Each row was made from one small tree. Brackets hold a mark, then the marks that hang from it, in alphabetical order. Every link used is in the known rows. Write each row's tree.
Known rows
{fumub {fogusi budi tipur tusu} pimif}: [ 14 -17  21   4  -3 -15   6   3  41  20 -16  36 -38 -14  -3   2  13  19
  -7  -6  -5 -11   4 -14   5  22  -9 -18  21  -7  14   5   3 -15 -16  -6
 -29  -1 -11]
{sosu {fumub pimif}}: [  4   1  19  12   0  -7  -2   9  27 -19   9  29  28 -23  11  19  24  14
  28   7 -18  -9  11   5  -3  52 -31  -1  26 -16  14 -12  17  -1 -34  -8
 -25  35 -13]
{fumub {fogusi budi tusu} pimif}: [ 13 -10  25   3   0 -13   5   3  38  10  -8  39 -40 -14  16   4  16  19
  10  -6  -9  -9   3 -13  -1  37 -15 -12  16   1  16  -3   6 -11 -18  -2
 -32  16 -11]
{sosu {fumub {fogusi budi} pimif} nogok}: [ 14   2  25  -1  -8  16  -8   9  30 -11 -14  27  -8 -25  30   7  28  24
  27   4   8   9  17  16   6  42 -31  -6  17 -11  13   5  14 -15 -29  10
 -18  24 -22]
{tusu fogusi}: [ -2   9  21  -4   2 -18  14   7   4   3  18  24 -16 -23  -4  13  17   5
  15  -1 -15 -12  -3   7 -10  37 -22   0  16  -7  14  -5   4   0 -16   6
 -36  42 -13]
{medar budi}: [  8  11  28 -11   6 -14   0   8   6   9   7  13 -19 -23  -2  14  17   8
  29 -10 -10  -7  -9   4  -9  53 -18   3  28 -20   2  -8  18  -6 -25  -2
 -39  47  -1]
{tusu {fogusi fumub}}: [ -6   2  10  -6   1 -19  15   3   8   5  10  21 -10 -21  -9  13  15   4
  14  -9 -14  -7  -9   6  -9  26 -14 -16  13   2  12   7   3  -7 -11  13
 -40  35 -13]
{sosu nogok}: [ 22  16  35  -1  -5  -1   4  14   2 -20   8  31 -27 -18   1  16  27  17
  25   8  13  -6  -7  16  -8  37 -21   3  20 -18  13   5  22  11 -30  11
 -41  47 -12]
{pimif fumub}: [ 11   6  21  -4   5 -24   7   7   9 -15  11  36   5 -23  -3  24  21  11
  27   9 -10 -13  -7   0  -4  42   3   3  15 -25  15 -14   8  17 -39 -16
 -37  44  -5]
{tipur fogusi}: [ 22   9  17   4  -2 -25   8   2   4 -27  12  37  -6 -29   3   7   0  22
  28   4 -14  -9  -6   3 -11  16 -24   3  19 -12  13  -4  19  19 -20  -9
 -33  58  -4]
{fevo fogusi}: [ 14   6  15   4  -4 -26   2   7   1 -12  19  32 -17 -20  -8  11   1  12
  24   7   4  -9 -17  -2 -15   8 -20  12  17 -10  13   6  13   1 -29  -2
 -40  49  -7]
{sosu {fumub fogusi pimif} nogok}: [ 13   9  33   1  -9  14  -5  10  28 -14  -4  27  -5 -25  25   9  37  29
  32  16   6   8  20  17   7  36 -38 -11  22 -14  10   0  14  -8 -35   8
 -23  35 -24]
{pimif {fumub fogusi}}: [ 14   9  21  -7   4 -24  11   3  12  -2   4  39 -10 -27   7  17  26  18
  28  15  -4  -6   0  -2   1  32  -3  -4  13 -21  13 -11   2   8 -41  -7
 -36  39 -12]
{begar pimif}: [  6   4  29  12   4 -19  12  10  29 -10  13  37  -3 -20  -6  15   9  23
   6   3  -6 -16  -6   3 -21  52  -6   1  32 -15   6  -3  16   4 -35 -16
 -40  36  -6]
{fevo {fogusi tusu} fudi}: [ 12  -7   5  11 -18 -26  17   0  -4 -18  28  27 -36 -13 -21  -2   3  10
  18   8   4  -4 -20  -6 -14   5  -3  -7   7  13  25  20   4  -7 -23  -8
 -45  50  -8]
{sosu {fumub fogusi}}: [ 14   7  11  12  -3 -12   9   3  10  -5   9  42  19 -26  15   6  29  16
  34   9  -6   1  12   9  -2  43 -35  -5  12  -9  10  -3  15  -6 -37  22
 -26  32 -16]
{medar {budi {fogusi tipur}}}: [  4   9  24 -14   3 -17  -3   8  10   7   1   5 -24 -26 -16  22  27   9
  13  -4  -8   1 -12   0  -1  25 -19  -6  28 -22   2   9   5 -16 -20   0
 -33  18  -5]
{medar {budi {fogusi fumub tipur tusu}}}: [ -3  -3  19 -11  -1 -15  -3   3  15  15  -3   5 -26 -15 -27  18  29   8
  10 -11 -10   5 -21  -3   2  13  -9 -23  20  -3   1  17   3 -20 -11   7
 -39   9  -5]
{fumub fogusi pimif}: [ 14   6  31   1   3 -18   9   4  34  -1   2  34 -28 -24  20  12  23  24
  20  12  -7 -11  11  -7  -1  32 -30 -10  32 -16  11  -5   7  -4 -33  -6
 -34  33 -15]
{fogusi {budi medar} fumub tipur}: [ 12 -14  -6   0  -3 -22   9  -1  19   9 -21  38   0 -21 -22  13 -10   2
 -17 -35   1 -14 -18  -2  -5  20  10 -15  10  -8  -3  30  34  -7 -21  14
 -31 -15  -8]
{fevo {fogusi budi fumub tusu} fudi}: [  9 -20 -15   3 -19 -23  14  -5   3 -10   9  27 -32 -13 -18  -4 -10   6
  12 -15   9   3 -31  -9 -14   4  14 -17  -6  25  24  37   3 -22 -13   4
 -43  29  -4]
{fumub fogusi}: [ 21  12  20   2   2 -23  18   2   8   2   9  45 -24 -23  11   7  24  19
  25   7   1  -6   1   0  -6  32 -26  -5  17 -12  11   2  11  -2 -34  17
 -39  37 -12]
{fogusi {budi medar} fumub tipur tusu}: [  7 -24  -2   7  -6 -20   5  -1  21  19 -19  40 -12  -8 -35   7  -3  -1
 -22 -36  -4 -12 -24  -7  -3  17  15 -25   1  10   0  26  32  -7 -13  16
 -35 -20  -7]
{pimif {fumub {fogusi budi tipur tusu}}}: [ 15 -10  13  -3   0 -22   9   2  19  15  -9  40 -17 -17 -11   9  16  15
   7   1  -3  -6  -5  -9   6  24  12 -12   4 -15  15  -3  -1   0 -27  -7
 -30  12  -9]
{tipur {fogusi budi {fumub pimif} tusu}}: [ 12 -18   5   2  -5 -17  -2  -5  29 -14 -10  34 -14 -17   1   4 -10  20
  14 -20 -18  -4 -14  -6  -6   9  -4 -18  10  13  15   5  13   3  -1 -10
 -31  29  -3]
{pimif {fumub {fogusi tipur}}}: [ 16   4  17  -5   1 -25  13   2  15   4  -2  37  -7 -24  -8  15  22  18
  15  14  -3  -7   0  -4   5  18   2  -9  17 -29  12  -4   0   6 -39 -10
 -33  26 -12]
{budi medar}: [ 11  16  27   3   2 -25   7   6   6 -12  12  42  -6 -24  -3  21  11   7
   9  -6  -7 -19  -6   3 -11  44 -21   5  18 -11  -1   0  43  14 -41   8
 -37  30 -13]

Which tree is each row?
[  3  -2  13  -1  -2 -23   4   3  29 -15  -4  20  -8 -20 -18  30  28  14
   0   2  -7  -6 -12  -7   1  -4 -13 -22  27 -11  12  26  -2 -13 -20  -1
 -36  -3 -11] | {budi {fogusi {fumub pimif} tipur}}
[  0 -10  15   6  -5 -22   1   2  31  -8  -1  23 -18  -9 -27  25  33  12
  -7   1 -10  -5 -18 -12   2  -7  -8 -30  20   4  13  23  -4 -13 -14   1
 -38  -7 -10] | {budi {fogusi {fumub pimif} tipur tusu}}
[ 12 -13   2  13 -20 -27  19  -1  -1  -7  22  23 -35 -13 -40  -5  -1  11
   1   7   6  -6 -22  -8 -10  -8   2 -11  12   4  23  28   2 -10 -21 -12
 -41  34  -8] | {fevo {fogusi tipur tusu} fudi}
[ 14 -15  -1   3  -6 -20   2  -6  13 -12  -6  40 -14 -17  -4   0 -10  16
  17 -21 -12  -1 -19  -2  -9  10  -2 -17   0  16  14  11  17   5  -2   3
 -35  32   0] | {tipur {fogusi budi fumub tusu}}
[  3   7  10  -1  -3 -28   5  -1  15 -14  -2  30  -6 -23 -25  32  21   7
 -12  -9  -3  -7 -16  -3  -1  -3 -12 -18  15  -3  -6  33  26  -6 -31  16
 -34 -13 -17] | {budi {fogusi fumub tipur} medar}
[ -6   2  25   2  -2 -20  -6  -1  29 -17   3  29 -20 -13 -11  32  29   8
  -4  -6 -14  -6 -16  -7   0  10 -16 -24  12  19  -1  18  23  -5 -27   8
 -37  -2 -17] | {budi {fogusi {fumub pimif} tusu} medar}
[  5   4  30   2   5 -20  11   6  35  -4   4  38  -4 -23   0  15  14  30
  10  13  -5  -9   1   1  -9  41   4  -6  26 -18   5  -8   4   3 -43 -26
 -34  34 -11] | {begar {pimif {fumub fogusi}}}
[ 21 -11  10   7  -4 -20  14   1  17  23  -9  46 -35 -15 -10  -5  13  15
  -2  -8   2  -7  -5  -8  -1  22  -6 -15   7  -3  13  12   8 -11 -17  16
 -34   3  -9] | {fumub {fogusi budi tipur tusu}}
[ 13  -2  12  -1  -3 -21   3  -4  25 -26   0  28  -3 -26   3  12  -3  23
  23  -4 -18  -7  -7  -1  -6   5 -19 -17  25  -5  12   4  14  10 -16 -16
 -33  48  -5] | {tipur {fogusi {fumub pimif}}}
[ 13   1  31   3 -11  13  -4  11  31  -7 -10  23  -4 -22  10   7  35  28
  18  14   6   7  20  16  11  24 -34 -13  27 -21  10   7  11 -11 -33   4
 -20  21 -24] | {sosu {fumub {fogusi tipur} pimif} nogok}
[ 10 -19   0   6  -3 -17   6   1  17   6  -7  41 -16  -5 -11   7   8   2
   8 -27  -5  -6 -25  -4 -10  34   8 -19  -4  17  15  15  16  -8  -8  19
 -43  11  -2] | {fogusi budi fumub tusu}
[ -7 -16   3  -9  -1 -15  10   3  31  18 -14  14 -13 -21 -14  11  -1   3
  -9 -24 -14  -9  -7  -2  -1  17   0 -20  18  -6  14  16  -2 -19  -1  -4
 -29   1 -11] | {tusu {fogusi budi {fumub pimif} tipur}}
[ -1  -3  20   3  -1 -20  -1   2  28 -17   6  25 -20 -11 -10  28  37  13
  11   2 -12  -3 -17  -9  -2  10 -14 -25  14  12  15  14  -1  -9 -18   7
 -41   9 -10] | {budi {fogusi {fumub pimif} tusu}}
[  8   1  20  11  -4 -23   5   7  11  -8  11  30 -21 -12 -29  21  35  10
  -3  10  -6  -6 -16  -8  -2   5 -14 -12  14  -4  16  14   0  -4 -19   8
 -38   3  -9] | {budi {fogusi tipur tusu}}
[ -3 -14  -4  -8  -2 -18  14   2  15  20  -9  20  -9 -20 -22   7  -1   1
  -7 -24  -9  -7 -12   1  -5  18   1 -16   9  -4  13  20   0 -18  -1  11
 -31   4 -10] | {tusu {fogusi budi fumub tipur}}
[  9 -10 -15  -4 -17 -25  14  -6   2 -18   5  27 -22 -25  -8   4 -20   6
   8 -22  11  -1 -24  -4 -14   8   9  -9   0  15  11  41  21 -19 -25   3
 -36  26  -9] | {fevo {fogusi {budi medar} fumub} fudi}
[  5 -23   9   4  -2 -13   0   1  36   3 -12  34 -19  -5  -5  11   7   7
   6 -26 -11 -10 -20 -10  -7  36   7 -22   9  14  16   8  11 -11  -7   2
 -39   9  -4] | {fogusi budi {fumub pimif} tusu}
[  1  -6   7  -4   0 -18  13   7  10  17  -2  23 -16 -22 -15   7   1   2
  -6 -16 -10 -13  -6   2  -7  28  -7  -1  13 -13  15   5   3  -9  -6   3
 -28  12 -10] | {tusu {fogusi budi tipur}}
[ 18  -3  19  12  -4 -23  18   3  13  19   3  44 -32 -14 -17  -2  25  18
   4   6   0  -7  -2  -6   0  15 -16 -18  15  -7  11   7   6  -2 -24  13
 -38  17 -12] | {fumub {fogusi tipur tusu}}
[  9  -4  16  11  -4  -9   5   4  33  -1  -2  31  15 -25   7   8  25  20
  17   9 -11  -3  19   3   6  31 -32 -12  28 -19  10  -2   9 -12 -33  -1
 -20  18 -18] | {sosu {fumub {fogusi tipur} pimif}}
[  2 -24  15  10  -6 -19   7   1  37  10  -6  28 -12  -3 -37  11  16  11
  -8  -8 -13 -13 -15 -11   1   8   2 -33  25  -2  12  14   8  -6 -13  -9
 -43   5  -7] | {fogusi {fumub pimif} tipur tusu}
[  1 -19  12   3  -3 -14  -3  -1  37   4 -14  35 -18  -9  -5  14   1   3
  -5 -33 -12 -14 -17  -9  -5  35   5 -21   7  18   3  12  31  -8 -16   5
 -36  -1  -9] | {fogusi {budi medar} {fumub pimif} tusu}
[ 12  -2  18  -5   2 -21   4   1  17   8  -5  44 -20 -20   2  12  15  13
  12  -4  -6  -7  -4  -6   2  36   6  -7  -2  -3   7  -8  14   5 -36  -2
 -31  19 -12] | {pimif {fumub {fogusi {budi medar} tusu}}}
[  7   1   6   1  -3 -26   8   1  13 -13   1  27  -6 -19 -22  28  29  10
   2   1  -1  -4 -19  -4  -3  -4 -10 -20  17  -8  11  29   2 -10 -21  14
 -38  -1 -10] | {budi {fogusi fumub tipur}}
[ 13 -21 -23  -1 -19 -26  18  -5   4  -8  -1  22 -20 -21 -27  -1 -19   6
   0 -18  13   0 -26  -7 -10  -8  17 -15   6   1  21  48   3 -25 -16  -4
 -37  17  -6] | {fevo {fogusi budi fumub tipur} fudi}
[  0   3  15 -16   1 -16  -2   4  13  10  -5   4 -19 -22 -19  22  26   7
  13 -11  -9   4 -17   0   1  16 -12 -16  26 -14   0  19   4 -21 -16   6
 -36  12  -6] | {medar {budi {fogusi fumub tipur}}}
[ -1  -2  14   6  -6 -25   2  -2  16  -4   1  33 -16 -13 -35  26  26   5
 -17  -9  -7  -5 -21  -6   2  -5  -8 -25   9  11  -3  30  23  -6 -24  20
 -36 -17 -17] | {budi {fogusi fumub tipur tusu} medar}
[ 12 -15  13  11  -4 -20   4   5  15  15  -8  43 -20 -10 -30   6  -1   1
 -22 -26  -5 -19 -15  -7  -5  31   5  -6   6  -2   3  11  33   2 -19   7
 -32 -10  -8] | {fogusi {budi medar} tipur tusu}
[ 13   3  25  -1   1 -23  10   3  14   3   6  41 -16 -18  -3  12  29  17
  24  14  -7  -5  -2  -6   2  30   0 -11   7  -9  14 -13   1   8 -35  -6
 -37  37 -11] | {pimif {fumub {fogusi tusu}}}
[ 11  -5 -10   2 -17 -27  19  -5  -1 -22  18  23 -20 -22 -16   5  -4  11
  22  -2  10   1 -23  -2 -15  -2   0 -14  10   9  21  35   4 -14 -26  -1
 -44  47  -8] | {fevo {fogusi fumub} fudi}
[ -6 -10   1  -9  -3 -19  11   0  15  20 -12  22 -10 -23 -21  10  -5  -2
 -16 -30 -11  -9 -10   2  -4  18   0 -17   6   1   3  21  16 -13  -7  14
 -29  -4 -14] | {tusu {fogusi {budi medar} fumub tipur}}
[ -4   6  24 -18   4 -13  -8   4  23  -1  -3   0 -22 -24   0  26  29  11
  23  -9 -13   3 -13  -3  -2  29 -18 -14  29  -7   2  10   4 -22 -18  -3
 -35  23  -6] | {medar {budi {fogusi {fumub pimif}}}}
[ 17 -19   7  13  -4 -19   7   7  15  14  -7  39 -20  -7 -29   3   4   3
 -13 -18  -5 -16 -17  -8  -7  31   7  -7   7  -8  16   9  14  -3 -10   5
 -36  -1  -3] | {fogusi budi tipur tusu}
[ -9 -10   7 -11   1 -12   7   2  28   8  -6  17 -14 -21   3  13   3   4
   6 -22 -16  -8  -6   0  -7  33  -6 -14  12   3  16   8   0 -15  -3   2
 -32  19 -11] | {tusu {fogusi budi {fumub pimif}}}
[ -2  10  23  -4   1 -22  -3   0  28 -25   1  28  -9 -25  -1  38  25  11
   2  -6 -10  -8 -11  -4  -3  12 -20 -15  19   5  -2  20  25  -5 -33   6
 -34   2 -17] | {budi {fogusi {fumub pimif}} medar}
[  8   1  19   9  -1  -8   3   5  30  -8   3  34  15 -26  20  10  28  21
  30  11 -13  -1  19   5   3  44 -37  -8  24 -11  11  -6  10  -9 -36   2
 -22  30 -18] | {sosu {fumub fogusi pimif}}
[ 18  -8  14   6  -4 -20  12  -1  17  23 -11  48 -34 -17 -11  -1   8  12
 -12 -13   1  -9  -4  -7   1  21  -8 -13   6   0   2  14  22  -7 -23  18
 -30  -5 -14] | {fumub {fogusi {budi medar} tipur tusu}}
